Known rows, with every way that one mark hangs from another
K296[K401]: [-0.17 -1.11 -0.67  0.95  1.54  2.14  0.10  1.50 -0.05  3.11 -1.75 -0.38
 -1.18 -2.33 -0.02 -1.13  0.32 -0.97  0.67  1.45  1.15 -1.07  1.10 -0.53
 -1.96  1.88  1.80]
K501[K21 K401[K361] K524 K717[K347]]: [-1.42 -2.00 -0.10 -0.28  0.23 -0.24  2.78  0.13 -0.49  6.08 -1.03 -2.53
  2.39 -1.34  2.12 -1.37  1.49 -0.47 -3.68  0.22  1.86 -5.35 -0.69  1.19
 -1.09  3.66  0.59]
K296[K401 K955[K501[K21 K717]]]: [-0.39 -2.81 -0.87  1.01  1.74  1.19  1.47  2.29 -0.81  4.42 -1.86 -1.34
  0.37 -0.86  0.71 -0.68  0.67 -0.79 -1.84  1.15  0.92 -2.30  2.33 -0.44
 -1.66  2.12  2.43]
K955[K501[K21[K296] K524 K717[K347]]]: [-1.70 -1.10 -1.93 -0.87  1.57 -0.08  2.38 -1.13 -1.38  3.61 -1.71 -1.10
  1.38 -0.91  2.35  0.26 -0.50 -0.54 -2.26  0.35  0.28 -2.56  0.43  1.69
  0.21  2.44  1.09]
K296[K955[K501[K21 K401 K524 K717]]]: [ 0.08 -2.20 -0.83  1.05  1.68 -0.12  1.20  1.35 -0.57  4.25 -1.59 -3.08
  1.28 -1.22  0.20 -0.13  0.62 -0.17 -2.60 -0.06  0.51 -3.30  1.35  0.76
 -1.76  2.23  2.03]
K296[K401[K361] K955[K501[K524 K717]]]: [-0.72 -0.92  0.20  1.32  2.73 -0.45  2.48  3.08 -0.08  3.81 -2.57 -3.40
  1.18 -1.05  1.30 -1.46 -0.17 -0.73 -1.78 -0.20 -0.44 -2.71  2.50 -0.26
 -1.02  4.07  3.06]
K717[K501[K21 K955]]: [-1.19  0.28 -0.35  0.47  1.73  0.05  0.63 -1.53 -0.72  2.72 -0.45 -1.63
  0.94 -1.52  0.59 -1.77 -0.08 -0.67 -0.89  1.60  1.36 -1.11  1.50 -0.94
 -2.25  1.33  1.12]
K401[K361[K955[K501]]]: [-1.87  1.96  0.88  0.69  2.55 -0.77  1.06  0.24 -1.48  1.52 -0.04 -1.96
  2.56 -0.94  0.18 -2.26 -0.74  0.70 -0.16  0.42 -0.43 -1.43  0.62 -1.13
 -0.91  2.06  2.46]
K501[K524]: [-0.11  0.32 -0.60  0.52  2.19  0.22  0.42 -0.11  0.31  2.43 -2.16 -1.91
  0.69 -2.67  0.22 -0.35 -0.29 -0.42 -0.56 -0.22 -0.51 -1.12 -0.12  1.61
 -1.41  2.12  1.20]
K347[K717[K501[K21 K401 K524 K955]]]: [-0.23 -1.01 -0.73  0.67  0.86 -0.29  0.12  0.94 -1.17  2.83 -0.47 -3.91
  2.15 -2.19  1.70 -1.50 -0.09 -1.53 -1.76  0.43  1.61 -2.93  0.67 -0.09
 -1.91  2.90  2.83]
K955[K501]: [-0.92 -0.14 -0.67  0.83  2.51  1.82 -0.32 -0.02 -0.91  0.76 -1.12 -0.25
 -0.39 -1.55  0.12 -0.14 -1.60 -0.19  1.32  1.07  0.48 -0.79  1.04 -0.28
 -0.99  1.39  1.83]
K361[K401]: [-0.32 -0.86 -0.95 -0.27  1.20  1.75 -0.30  1.35 -1.33  2.22 -0.83 -1.44
 -1.38 -2.52 -0.93 -0.79  1.15 -0.07  0.24  0.85  1.61 -2.48 -0.08 -0.04
 -2.57  2.27  3.56]
K717[K347 K501[K21[K296[K401]] K524 K955]]: [-1.22  0.07 -1.98 -0.71  0.96 -1.37  2.51 -0.80 -0.18  5.52 -1.37 -1.46
  0.79 -1.74  1.66 -2.02  0.45 -1.85 -1.68  0.81  1.48 -1.04  2.38 -0.05
 -1.81  3.00  0.34]
K717[K501]: [-0.45  0.76 -0.49  1.04  2.42  1.43  0.02 -0.13 -0.37  0.45 -1.13 -1.79
 -0.91 -1.63  0.90 -1.31 -0.57 -1.11  0.15  0.50  0.96 -0.63  1.27 -0.98
 -1.63  1.98  2.07]
K361[K401 K955[K501[K524]]]: [-0.69  0.24 -1.49 -0.38  1.42 -0.51  0.62  1.30 -1.94  3.36 -0.95 -4.06
 -0.03 -2.70 -0.53 -1.11  0.29 -0.72 -0.83 -0.12  0.89 -1.72  1.71  0.86
 -2.30  3.04  3.11]
K296[K401[K361[K955[K501[K717]]]]]: [-1.57  0.16  0.26  0.82  1.90  0.48  1.78  1.51 -1.24  3.29 -1.15 -2.29
  0.80 -1.09  1.40 -2.36 -0.25 -0.63 -0.81  0.90  0.53 -2.04  1.88 -1.16
 -0.87  2.88  2.53]
K21[K296]: [-0.40  1.12 -1.22  0.18  2.08 -0.21  0.31 -0.47 -0.98  1.60 -0.76 -0.84
  0.08 -1.37 -0.47 -0.70  0.48  1.04 -0.03  0.35 -0.70 -1.45 -0.37 -0.24
 -0.93  1.00  2.72]
K401[K296[K955]]: [ 0.18  0.34  0.40  0.46  2.31 -0.57  0.23 -0.91 -0.58  2.46 -1.06 -1.63
  2.37 -0.53 -1.52 -0.95  2.12  1.00 -1.78 -1.20 -2.34 -1.46 -0.34 -0.84
 -2.83  1.37  3.29]
K955[K296[K401[K361]] K501[K21 K717[K347]]]: [-2.34 -1.30 -0.49 -0.55  1.52 -0.10  3.07 -0.40 -1.47  3.89 -1.69 -1.54
  1.38  0.60  2.12 -1.69 -0.10 -0.93 -2.90  1.73  1.02 -3.59  0.79 -0.39
 -0.23  3.09  0.99]
K21[K296[K955] K501[K401[K361] K717[K347]]]: [ 0.14  0.90 -1.36  0.67  1.88 -2.97  3.66  1.32 -1.27  3.22  0.14 -3.79
  1.18  0.36  0.75 -1.59  1.36  1.36 -2.10  0.58 -0.69 -5.00  2.36 -2.34
 -0.72  3.56  4.09]
K296[K401[K361] K955]: [-0.14 -0.51  0.66  1.46  2.29 -0.04  1.29  3.30  0.19  3.71 -1.47 -1.63
  1.07 -1.38 -0.50 -2.18  1.13  0.04 -0.53  0.55 -0.08 -2.00  1.47 -1.59
 -2.20  2.81  3.24]
K717[K347[K501[K524 K955[K296]]]]: [-1.41  0.98 -1.12 -0.21  1.01 -0.80  1.52 -0.83 -0.39  3.59 -0.79 -1.50
  1.63 -1.58  0.70 -1.30 -1.22 -1.08 -1.71  1.00 -0.75 -1.09  1.87 -0.23
 -1.02  2.62  1.21]
K717[K347 K501[K401[K361] K524]]: [-0.67  0.36 -0.46  0.49  1.36  0.25  1.52  1.10  0.44  3.23 -1.10 -2.52
 -0.43 -1.90  1.46 -2.27 -0.07 -2.00 -0.49 -0.39  2.18 -2.22  1.61 -0.69
 -1.79  4.31  1.14]
K717[K347]: [-1.03 -0.47 -1.03 -0.45  1.01  1.93  0.21  0.09 -0.85  2.74 -0.12  2.77
  0.14 -1.18  0.75 -1.18  0.34 -0.41  0.27  1.21  0.92 -0.79  0.31 -0.71
 -1.23  0.88  1.21]
K501[K717 K955]: [-1.62  0.40 -0.15  0.15  1.34  0.23  0.73 -1.39 -1.75  3.44  0.18 -0.35
  1.02 -0.53  2.02 -1.75 -0.30  0.78 -2.22  1.44 -0.34 -2.27  1.64 -0.75
 -0.71  0.05  2.26]

Rows
[-0.92  1.24  0.73  1.33  1.29 -1.33  2.25 -0.61 -0.60  3.15 -1.38 -7.84
  2.63 -1.64  0.57 -1.21 -0.30 -0.47 -3.66 -1.50 -1.67 -4.02  0.72 -0.20
 -1.16  4.93  3.29]
K347[K501[K401[K296 K361[K955]] K524 K717]]
[-0.76  0.23  0.28  1.15  1.41 -0.11  1.00  0.18 -0.55  2.99 -0.22 -4.08
  0.95 -1.58 -0.03 -2.41  0.84 -0.72 -1.20  0.64  2.32 -2.89  0.71 -1.36
 -2.55  2.96  1.51]
K717[K501[K21 K401[K361[K955]]]]
[-1.19 -0.38 -0.83  0.31  2.49 -0.98  2.09 -0.02 -0.18  3.18 -2.61 -3.08
  1.47 -2.14  0.09 -0.19 -0.65 -0.45 -0.25  0.28  0.20 -2.09  0.19  1.26
 -0.93  3.69  1.13]
K955[K501[K21[K296[K401[K361]]] K524]]
[-0.65  0.57 -0.60  0.56  1.46 -0.92  1.08 -0.71 -1.59  3.87 -0.88 -4.49
  1.49 -1.08  0.60 -1.22  0.19 -0.33 -2.80 -0.99 -0.64 -2.25  1.64  0.43
 -1.44  2.29  2.01]
K361[K955[K501[K401[K296] K524 K717]]]
[-0.18 -1.44 -0.52 -0.54  1.51 -0.02  0.52  0.30 -1.51  3.26 -1.16 -2.89
  0.92 -1.43 -2.04 -0.45  2.52  0.39 -1.40 -0.46  0.14 -3.04 -0.32 -0.23
 -3.63  2.93  4.10]
K361[K401[K296[K955[K501[K21]]]]]
[-0.84  0.16  1.28  0.27  1.03 -3.19  1.77 -2.15  0.37  6.63 -1.12 -5.07
  4.25 -2.06 -1.58 -2.00  2.05  0.77 -2.67 -0.36 -0.34 -4.18 -0.70  0.45
 -3.44  3.28  0.80]
K501[K21 K401[K296 K361] K524 K955]
[ 0.04  0.75 -1.50  0.55  2.80 -1.63  1.02  0.82 -0.57  2.30 -1.60 -2.30
  0.80 -1.19 -0.71 -0.33  0.16  0.79 -0.86 -0.65 -1.60 -1.41  1.06  0.43
 -1.10  1.89  3.13]
K21[K296[K955[K501[K524]]]]
[-0.73 -0.44 -0.82  0.73  1.01  0.24  0.16  0.00 -1.64  3.87  0.12 -2.17
  1.13 -1.66 -0.83 -1.15  0.40 -0.11 -0.71  1.04  1.42 -1.70  1.26 -0.29
 -2.14  1.05  1.13]
K361[K955[K501[K21 K401]]]
[-0.40  0.96  0.11  1.51  1.05 -1.74  1.07  2.12 -1.23  1.59 -0.72 -7.77
  3.61 -2.19  0.73 -1.46 -1.30 -1.21 -2.71 -0.53 -0.92 -3.95  0.19 -0.32
 -0.80  5.17  4.50]
K347[K501[K401[K361[K955[K296]]] K524] K717]
[ 0.76  1.48 -1.11  1.27  2.73 -4.24  4.01  1.12 -0.37  3.09 -1.42 -7.13
  1.65 -0.76  0.41 -0.99  0.91  1.25 -2.79 -0.55 -1.74 -5.24  2.07 -0.52
 -0.77  4.58  3.92]
K21[K296[K955] K501[K401[K361] K524 K717]]
[-0.71 -1.63  0.31  1.24  2.41  0.07  1.70  2.84 -0.19  3.88 -1.71 -1.80
  1.63 -1.26 -0.47 -1.44  0.58 -0.34 -0.38  1.06  0.65 -2.24  1.60 -1.14
 -2.14  3.20  2.54]
K296[K401[K361] K955[K501[K21]]]
[-1.30 -0.33 -0.52  0.28  0.24 -0.32  1.92  0.52 -0.49  4.67 -0.33 -2.69
  2.42 -2.23  0.22 -1.35  0.07 -1.11 -1.70  0.66  0.98 -2.49  0.70 -0.19
 -1.58  3.80  1.11]
K717[K347[K501[K21 K401[K361[K955]] K524]]]
[-1.35  0.44 -0.33  0.54  0.51 -0.31  1.37  0.45 -0.02  4.31 -0.22 -2.06
  1.35 -2.23  0.42 -1.63 -0.95 -0.90 -0.60  0.89  0.52 -2.13  1.86 -0.95
 -1.45  3.63  1.62]
K717[K347[K501[K401[K361] K524 K955]]]
[ 0.45 -1.14 -0.61  1.60  2.06  0.81 -0.29  2.21 -0.44  2.74 -0.64 -1.48
 -0.20 -1.31 -1.18 -0.64  0.26  0.19 -0.01  0.35  0.57 -1.97  1.92 -1.04
 -2.35  1.47  2.70]
K296[K955[K501[K401]]]
[-1.44  0.91  1.47  0.51  0.98 -1.42  1.36 -1.67 -1.25  4.72  0.37 -3.60
  2.32  0.07  0.66 -2.84  1.34  1.37 -3.05 -0.14 -0.62 -4.75  0.66 -1.90
 -1.93  2.04  3.02]
K501[K401[K296 K361] K717 K955]
[-1.38  0.42 -1.92 -1.47  0.94 -1.63  2.05  0.35 -2.69  4.25 -0.91 -4.29
  0.47 -0.77  1.03 -1.84  0.72 -0.90 -3.82 -0.23  0.47 -2.90  1.89  0.95
 -1.32  3.15  2.91]
K361[K401 K955[K296 K501[K524 K717[K347]]]]
[-0.58  0.26 -1.36  0.14  1.84  0.19  2.41 -0.63 -1.47  1.40 -0.30 -0.81
  0.46 -0.53  2.24 -0.52 -0.36  0.01 -0.92  1.88 -0.09 -2.66  2.11 -1.21
 -0.28  2.26  2.15]
K21[K501[K717[K347]]]
[-1.90  1.87  1.54 -0.02  2.48 -2.11  1.72 -2.22 -1.58  2.40 -0.37 -3.36
  4.67 -0.23 -0.79 -2.01  1.07  1.15 -1.78 -0.98 -1.89 -2.03 -0.93 -1.03
 -2.00  2.61  2.58]
K401[K296 K361[K955[K501[K21]]]]
[-0.85  0.04 -1.13  0.33  0.43  0.93  0.30  0.22 -0.53  4.09  0.54 -0.15
 -1.23 -1.25  1.00 -2.70  0.05 -1.49 -0.04  1.31  2.76 -1.34  3.17 -2.28
 -2.41  1.77  1.19]
K717[K347 K501[K401 K955]]
[-1.01  0.51  0.47  0.94  1.70  0.25  1.23  1.70 -0.60  3.51 -1.03 -1.86
  1.02 -1.72  0.06 -2.63  0.39 -0.39 -0.18  0.94  0.47 -1.49  1.15 -1.33
 -1.70  2.59  2.25]
K296[K401[K361[K955]]]
[-1.38 -0.26 -0.09  0.17  0.53 -1.61  2.42 -0.38 -2.01  5.00  0.36 -3.99
  2.48 -0.29  0.70 -2.17  2.21  1.37 -3.81  0.41  0.91 -5.49 -0.67 -0.57
 -0.94  2.14  2.44]
K501[K21[K296] K401[K361[K955]] K717]
[-0.54 -1.06  0.06  0.92  1.18  0.97  0.06  1.73 -1.58  1.01 -0.09 -3.19
  2.03 -1.47  1.66 -1.66  0.12 -1.05 -0.92  0.51  2.04 -3.58 -0.59 -1.22
 -1.56  3.17  3.75]
K347[K717[K501[K21 K401[K361]]]]
[-1.04 -0.43  0.73  1.04  1.07 -0.72  2.51 -1.25 -0.21  3.59 -1.86 -7.28
  3.14 -1.87  0.42 -0.34  0.18 -0.38 -3.77 -0.71 -0.84 -4.91 -0.65  0.46
 -1.31  5.23  2.47]
K347[K501[K21 K401[K296 K361] K524 K717]]
[-0.05  0.03 -1.04  0.15  1.08  0.33  1.08 -0.40  0.35  3.77 -1.44 -2.78
 -0.45 -1.68  0.76 -1.63  0.83 -2.18 -1.21 -1.21  1.26 -1.73  1.40 -0.41
 -2.66  3.86  1.18]
K717[K347 K501[K401[K296] K524]]
[-0.87 -1.06  0.37  1.37  2.57  0.34  1.98  3.10 -0.65  3.23 -1.74 -2.10
  0.73 -0.45  1.09 -1.75 -0.04 -0.32 -1.20  0.47  0.04 -2.65  2.55 -1.49
 -1.09  3.20  3.56]
K296[K401[K361] K955[K501[K717]]]
[ 0.52  1.04 -0.24  1.61  2.48 -1.82  2.24  0.56  0.53  2.04 -1.60 -5.47
  0.92 -2.53 -0.55 -0.77 -0.34  0.11  0.31  0.74 -0.01 -3.62  1.41 -0.39
 -1.81  4.49  1.81]
K21[K501[K401[K361] K524]]
[ 1.18  0.16 -0.76  1.15  2.20 -2.18  2.70 -0.43 -0.18  3.12 -1.75 -6.33
  1.30 -1.18  0.24 -0.26  1.07  0.19 -2.86 -0.60 -1.52 -4.30  1.93 -0.13
 -1.92  4.04  2.82]
K21[K501[K401[K296[K955]] K524 K717]]
